Known rows, with every step that occurs:
moga -> negip -> kikul -> sori -> sutekel -> zezis: [-0.57  1.89  7.11  6.22 -5.14  0.73  0.68 -3.91  1.85  2.32  1.75 -2.33
 -2.46 -1.36 -1.90 -4.34  2.02  3.36 -1.70 -3.86 -0.33 -1.74 -1.54 -3.40
 -4.33 -4.94  1.27  2.35]
nedak -> negip -> kikul -> sori -> sutekel: [ 2.26  4.09  2.23  6.04 -5.07  0.81 -0.15 -1.77  2.33  0.53  1.94 -3.76
 -2.23 -0.93 -0.45 -4.94  3.49  1.20 -3.38  1.25 -2.11  1.08 -5.57 -2.75
 -4.03 -3.47  1.06  1.47]
zezis -> sutekel -> sori: [ 0.25 -2.62 -0.50 -1.68  1.23  0.65  1.42 -1.82 -0.99 -0.90  1.29  2.09
  0.46  1.75 -2.28 -0.18 -0.75  0.67 -0.39 -1.95 -0.64  1.33  3.50  1.36
 -1.86  1.36 -0.76  2.28]
sori -> kikul -> negip -> nedak: [-1.93  4.13  5.01  6.07 -0.78  0.86 -0.22 -1.23  3.16 -0.01  0.46 -2.54
 -1.77 -1.16  0.41 -3.70  1.95  0.32  1.11 -1.22 -0.59 -0.05 -4.50 -2.80
 -2.61 -4.14 -2.98  2.25]
kikul -> sori -> sutekel -> zezis: [-0.94 -0.41  3.01  4.22 -1.65 -0.58  0.86 -1.64 -0.59 -0.61  0.99 -1.57
 -4.22  0.95 -0.49 -3.08  2.76  3.58  0.51 -2.55 -0.55 -0.04 -1.28 -1.69
 -1.61 -2.08  1.14  2.92]
nedak -> negip -> kikul: [ 2.00  2.09 -0.30  3.88 -3.35  0.77 -0.37 -1.22  2.00  1.89  0.91 -2.02
  1.38  0.37 -0.98 -2.16  2.50  0.22 -1.97  0.54 -1.89  1.20 -3.31 -1.03
 -1.94 -1.87  0.79 -0.20]
negip -> kikul -> sori -> sutekel: [ 0.37  2.98  3.62  5.35 -3.68  1.91  0.48 -1.09  1.48 -0.41  1.47 -3.12
 -4.07 -2.21  0.26 -4.62  1.90  1.33 -2.42 -0.40 -0.73 -0.39 -3.64 -2.18
 -4.34 -2.75  0.36  0.91]
kikul -> sori -> sutekel: [ 0.30  1.90  2.64  2.22 -1.90  0.08 -0.01 -0.57  0.19 -1.40  0.95 -1.85
 -3.63 -1.17  0.47 -3.15  1.28  1.08 -1.64  0.70 -0.09 -0.24 -2.26 -1.80
 -2.05 -1.74  0.17  1.83]
zezis -> sutekel -> nedak: [ 0.12  1.64  0.00 -0.05  1.86  0.03  0.38 -1.18  0.57 -0.07  1.06  2.92
  0.79  0.47 -3.03 -0.35  0.43  0.37  0.08  0.47  0.67  2.08  3.31  0.51
 -0.60  1.91 -0.43  2.81]
negip -> kikul -> sori -> sutekel -> nedak: [-0.15  6.05  5.21  4.30 -4.43  1.07 -0.06 -2.73  0.87  0.00  2.19 -1.76
 -4.27 -1.41 -1.38 -4.12  2.40  1.84 -1.63  0.50 -0.52  0.91 -1.66 -3.08
 -3.70 -1.87  0.05  2.97]
negip -> moga -> sutekel -> zezis -> nosatu: [-1.52 -3.22 -1.67  0.18 -0.58  0.73  2.20 -2.18  1.35  2.15  0.31 -0.40
  1.97  3.45 -3.73 -2.65  0.91  3.68  3.18 -4.30  1.27  1.33  0.28 -0.21
 -3.89 -2.06  1.95 -0.06]
kikul -> negip -> moga -> sutekel -> zezis -> nosatu: [-1.97 -1.38  1.05  3.86 -0.94  0.26  1.72 -3.57  2.37  2.29  1.40 -2.53
  2.77  3.54 -3.34 -3.70  2.28  3.44  3.86 -3.99  0.27  0.35 -1.41 -1.65
 -4.47 -2.59  1.19  0.92]
nedak -> negip -> moga -> sutekel: [ 1.66  0.92 -2.51 -3.32 -2.58 -0.44 -0.69 -3.75  5.26  0.99  2.88 -0.80
  2.96  1.48 -2.24 -2.66  3.67  1.22 -1.22  0.55 -0.72  3.01 -3.06 -1.50
 -2.70 -1.18  1.98 -0.73]
sori -> sutekel: [ 0.94  0.98  1.22 -0.62 -0.24  0.44  0.41 -0.31  0.90 -1.06 -0.73  0.06
 -2.38 -1.29 -0.79 -1.98  0.55  0.62 -2.30  0.73  0.89  1.12 -1.34 -0.21
 -0.10 -0.48  0.26  0.77]
nedak -> negip -> kikul -> sori -> sutekel -> zezis: [ 0.96  1.30  2.61  8.23 -4.91  0.28  0.71 -2.89  1.38  1.43  1.85 -3.61
 -3.07  1.27 -1.30 -5.05  4.84  3.90 -1.25 -1.85 -2.40  1.31 -4.54 -2.70
 -3.40 -3.75  1.89  2.79]
negip -> kikul -> sori -> sutekel -> moga: [-0.61  1.66  4.03  5.52 -3.29  1.05  0.63 -1.93  2.16 -0.76  1.88 -2.60
 -3.45 -1.97 -0.70 -3.58  2.48  3.38 -1.26  1.08 -1.61  1.19 -1.00 -2.48
 -4.74 -4.38 -2.10  1.92]
sori -> kikul -> negip: [-2.39  4.30  2.68  5.45 -1.36 -0.21 -0.55 -1.10  1.91  0.79 -0.02 -3.13
 -1.49 -1.09  0.75 -2.75  1.46 -0.09  2.65  0.25 -0.86  0.35 -2.03 -1.44
 -0.44 -1.70 -2.45  2.24]
nedak -> negip -> moga -> sutekel -> sori: [ 1.90 -0.34 -1.63 -5.93 -3.89 -0.96 -0.47 -6.22  3.16  0.64  3.84 -0.36
  2.09  3.22 -3.16 -1.99  2.84  2.29 -0.76 -1.22 -1.76  3.60 -0.62 -1.09
 -3.04 -0.49  1.64  0.24]
moga -> negip -> kikul: [ 0.29  2.53  4.21  2.00 -3.45  1.17 -0.26 -2.34  2.39  2.56  0.87 -0.96
  1.39 -2.29 -1.59 -1.62 -0.64 -0.32 -2.54 -1.59  0.10 -1.63 -0.32 -1.63
 -2.66 -2.80  0.26 -0.69]
sutekel -> sori: [-0.23 -1.41  1.10 -2.60 -1.26 -0.35  0.38 -2.35 -2.18 -0.32  1.02  0.46
 -0.73  1.70 -0.77  0.51 -1.00  1.07  0.23 -1.49 -1.29  0.64  2.40 -0.02
 -0.50  0.80 -0.32  1.08]
sutekel -> moga -> negip -> kikul -> sori: [-1.09  2.14  6.03  5.01 -4.88  0.18 -0.59 -3.43  2.53  2.18  3.05 -2.77
  0.64 -2.16 -1.43 -1.39  1.15  2.34 -0.89  0.17 -1.52 -1.42  1.88 -3.37
 -4.96 -5.21 -2.47  1.09]
nedak -> negip -> moga: [ 1.47  1.45 -0.71 -0.94 -2.43 -0.29 -0.48 -0.84  2.62  0.75  1.05 -1.76
  2.07  3.32 -0.25 -1.47  2.66  1.73 -2.47  0.22 -0.11  1.82 -4.00 -0.93
 -2.54 -0.23  0.86 -0.72]

Rows:
[-0.56  0.51  2.72  2.44 -1.50 -0.76  0.21 -1.30  0.72 -1.62  1.61 -1.43
 -3.11 -1.13 -0.52 -1.87  1.86  3.25 -0.66  2.21 -0.72  1.17  0.55 -2.18
 -2.48 -2.89 -1.92  2.34]	kikul -> sori -> sutekel -> moga
[ 0.13  2.15  5.47  1.65 -3.67  0.51  0.33 -3.11  3.76  1.07  0.92 -0.66
 -0.48 -3.26 -2.99 -2.31  0.71  2.70 -3.59  0.76  0.67  0.82  0.95 -2.04
 -3.04 -4.46 -1.80  0.86]	sori -> sutekel -> moga -> negip -> kikul
[-0.60  2.03  2.57  5.89 -3.47  1.62  0.01 -0.77  0.91  0.69  2.00 -2.95
 -1.66 -0.78  0.78 -2.76  1.37  0.64 -0.15 -0.96 -1.96 -1.18 -2.07 -2.12
 -4.49 -2.62 -0.04  0.46]	negip -> kikul -> sori
[-2.06  1.67  1.95  3.78 -0.18  0.25  0.82 -2.88  1.24 -0.56  1.16 -1.16
 -1.23  0.68 -1.77 -2.93  0.81  0.67  2.30 -1.70 -1.33  1.70  1.44 -0.24
 -2.28 -0.14 -3.09  4.68]	zezis -> sutekel -> sori -> kikul -> negip
[-1.01  0.49  4.27  6.12 -2.32  1.40  0.38 -2.63  3.86  1.47  3.33 -0.91
  1.81 -2.21 -3.06 -2.42  1.18  2.08 -1.49 -0.35 -1.21 -0.78  2.94 -2.31
 -6.35 -4.70 -2.50  2.10]	zezis -> sutekel -> moga -> negip -> kikul -> sori
[-1.19 -3.31 -0.47  4.06  0.45 -0.29  2.17  0.75 -3.32  1.64 -1.71 -0.30
  0.54  2.99 -2.07 -0.51 -1.12  2.23  3.25 -3.24  0.91 -0.18  1.26  0.68
 -0.70 -1.19  0.55  1.08]	sutekel -> zezis -> nosatu
[-0.75  0.51  2.50 -3.09 -2.70 -0.13 -0.36 -6.81  3.41  0.29  4.17 -1.66
  1.51  2.22 -2.31 -2.79  2.34  2.04  0.79 -2.35 -1.64  1.11 -0.26 -2.31
 -4.20 -0.41  0.04  0.97]	kikul -> negip -> moga -> sutekel -> sori
[ 0.40  1.04  4.19 -1.44 -1.95 -1.39 -0.05 -2.66  2.45  0.19  0.50  0.30
 -0.10 -2.78 -2.89 -0.60  0.34  2.19 -2.97  1.72  1.33  0.87  2.59 -1.52
 -1.04 -2.90 -1.97  1.33]	sori -> sutekel -> moga -> negip
[ 0.80  5.92  2.62  5.42 -5.63 -0.62 -1.05 -3.39  0.86  2.18  3.35 -2.55
 -0.39  0.80 -1.27 -2.41  3.71  1.14 -0.53  1.32 -2.90  1.19 -2.11 -3.35
 -3.13 -1.60  0.27  2.46]	sutekel -> nedak -> negip -> kikul -> sori
[ 0.71  1.06  5.26 -0.45 -1.45  0.28 -0.57 -1.63  2.18  1.09  1.07  0.71
  1.55 -1.60 -1.57 -0.82 -0.53 -0.28 -3.24 -1.95  0.66 -2.43 -1.15 -2.50
 -2.54 -4.04 -0.46 -0.32]	moga -> negip -> nedak
[ 0.96  4.33  1.01 -2.18 -3.20 -1.30 -0.89 -2.68  1.86  1.29  1.70 -0.36
  1.81  4.01 -1.66 -0.92  3.19  2.10 -1.99  1.05  0.16  3.11 -2.13 -1.92
 -2.07  1.22  0.21  1.10]	sutekel -> nedak -> negip -> moga
[-2.93  3.23  4.65  0.92 -3.63  0.50  0.13 -4.02  1.88  0.19  1.20 -3.70
 -1.87  3.14  0.00 -3.20  1.75  2.63  1.49 -2.43 -0.88  1.43 -1.66 -1.78
 -3.71 -0.53 -3.00  2.56]	sutekel -> sori -> kikul -> negip -> moga
[-1.82  1.00  1.11 -0.80 -2.31 -0.13  0.42 -2.28 -1.08 -0.38  0.03 -0.72
 -3.36  0.66 -0.39 -1.07 -0.86  1.03  2.60 -1.41 -1.05  2.08  1.81  0.34
 -0.28 -0.27 -2.26  2.72]	sutekel -> sori -> kikul
[-1.62  1.62  4.47  4.22  0.32  1.49  1.15 -2.71  2.14 -1.01  1.82 -0.56
 -1.49  0.39 -2.04 -4.03  1.27  0.95  0.73 -2.87 -1.48  1.25 -0.95 -1.23
 -4.29 -2.68 -3.53  4.28]	zezis -> sutekel -> sori -> kikul -> negip -> nedak
[ 2.67  6.18  2.22  2.19 -4.39 -0.07 -0.31 -3.18  2.13  1.23  0.99 -0.62
 -1.33 -0.43 -3.16 -3.27  3.12  1.53 -3.46  2.07 -0.73  3.45 -2.64 -2.10
 -1.30 -0.88  0.72  2.44]	sori -> sutekel -> nedak -> negip -> kikul
[ 1.77  3.57 -1.79 -2.35 -2.51 -2.64 -1.32 -5.12  2.94  1.84  3.40  1.17
  2.40 -0.33 -3.99 -0.88  3.34  0.28  1.14  2.74 -1.58  3.58  1.08 -1.76
  1.01 -0.41  1.61  1.88]	moga -> sutekel -> nedak -> negip
[ 1.13  5.77  0.82  3.58 -5.68 -0.91 -1.47 -6.20  3.84  2.50  5.22 -1.65
  0.56 -1.13 -3.56 -3.63  4.55  0.95  1.03  1.80 -3.39  2.40 -1.16 -3.75
 -3.27 -2.88  1.79  2.41]	moga -> sutekel -> nedak -> negip -> kikul -> sori
[ 1.28  2.95  1.09  6.63 -5.03  0.53 -0.76 -1.56  1.44  1.57  2.60 -3.63
 -0.10  0.31  0.12 -3.06  3.22  0.55 -1.17  0.46 -3.06  0.19 -3.97 -2.47
 -3.80 -3.28  0.72  0.79]	nedak -> negip -> kikul -> sori
[-2.44  0.99  0.00 -5.01 -3.26  0.63  0.57 -5.41  3.50 -0.25  2.07 -0.84
 -1.97  0.95 -2.42 -3.36  1.19  2.62  2.67 -2.59 -0.45  3.56  0.80 -0.68
 -3.20 -1.21 -0.75  1.60]	negip -> moga -> sutekel -> sori -> kikul
[ 1.95  6.01  2.65  2.00 -4.11 -2.33 -1.08 -3.12  0.29 -0.09  2.46 -1.53
 -2.43  0.18 -1.55 -2.80  3.63  1.26 -2.08  3.03 -1.12  2.18 -2.30 -3.31
 -1.15 -0.59  0.70  3.68]	kikul -> sori -> sutekel -> nedak -> negip
[-0.52  1.19  6.17  8.48 -4.99  1.18  2.02 -2.15 -0.64  3.14  0.22 -3.02
 -1.60 -0.56 -3.35 -5.03 -0.27  2.90 -0.94 -4.35  0.99 -2.24 -0.99 -2.62
 -5.50 -5.60  1.14  2.25]	moga -> negip -> kikul -> sori -> sutekel -> zezis -> nosatu
[-3.22  7.24  3.41  0.39 -3.15 -0.49 -0.97 -6.03  5.79  1.34  3.00 -2.17
 -0.50 -0.32 -2.75 -4.43  3.84  1.87  3.59  0.22 -0.14  3.07 -1.12 -3.44
 -2.84 -1.08 -1.45  2.95]	sori -> kikul -> negip -> moga -> sutekel -> nedak
[-1.47 -0.22 -0.59 -0.04  0.25  1.06  1.40 -1.58  0.16 -0.88  0.21  0.83
 -2.04  0.60 -2.15 -1.72 -0.36  0.64  1.87 -1.81 -0.25  2.88  3.28  1.41
 -1.61  0.19 -2.36  3.61]	zezis -> sutekel -> sori -> kikul
[ 0.66  0.71  6.53 -0.52 -1.57 -0.31  0.07 -2.62  3.63 -0.38  1.32  1.15
 -0.43 -2.67 -3.16 -1.64  0.40  2.68 -4.68  0.46  1.19  0.16 -0.09 -2.93
 -3.03 -5.44 -2.14  1.17]	sori -> sutekel -> moga -> negip -> nedak
[ 1.87  5.12  1.99 -2.69 -3.40 -0.87 -0.62 -3.07  2.58  0.29  1.09 -0.48
 -0.41  2.78 -2.57 -2.82  3.62  2.66 -4.16  1.92  0.99  3.92 -3.47 -2.09
 -2.12  0.86  0.87  1.86]	sori -> sutekel -> nedak -> negip -> moga
[ 0.51  4.44  6.73  4.26 -5.57  1.28 -0.09 -2.76  2.62  1.38  1.89 -2.94
 -2.16 -3.78 -1.28 -4.53  0.93  0.56 -3.98 -0.65  0.16 -1.94 -2.50 -3.29
 -4.62 -4.43  0.45  1.19]	moga -> negip -> kikul -> sori -> sutekel
[ 1.92  3.92 -0.31  3.81 -1.25  0.66  0.31 -2.17  2.63  1.97  2.12  1.17
  2.11  0.76 -3.76 -2.20  2.81  0.70 -1.73  1.09 -1.50  3.35 -0.04 -0.47
 -2.65  0.19  0.10  2.68]	zezis -> sutekel -> nedak -> negip -> kikul
[-0.40  1.95  5.75  1.70 -3.52 -1.46 -0.42 -3.03  2.00 -0.12  2.30 -1.34
 -1.49 -2.72 -1.83 -1.80  1.04  2.54 -2.42  1.84  0.18 -0.52  1.58 -3.29
 -3.00 -4.22 -2.17  2.25]	kikul -> sori -> sutekel -> moga -> negip
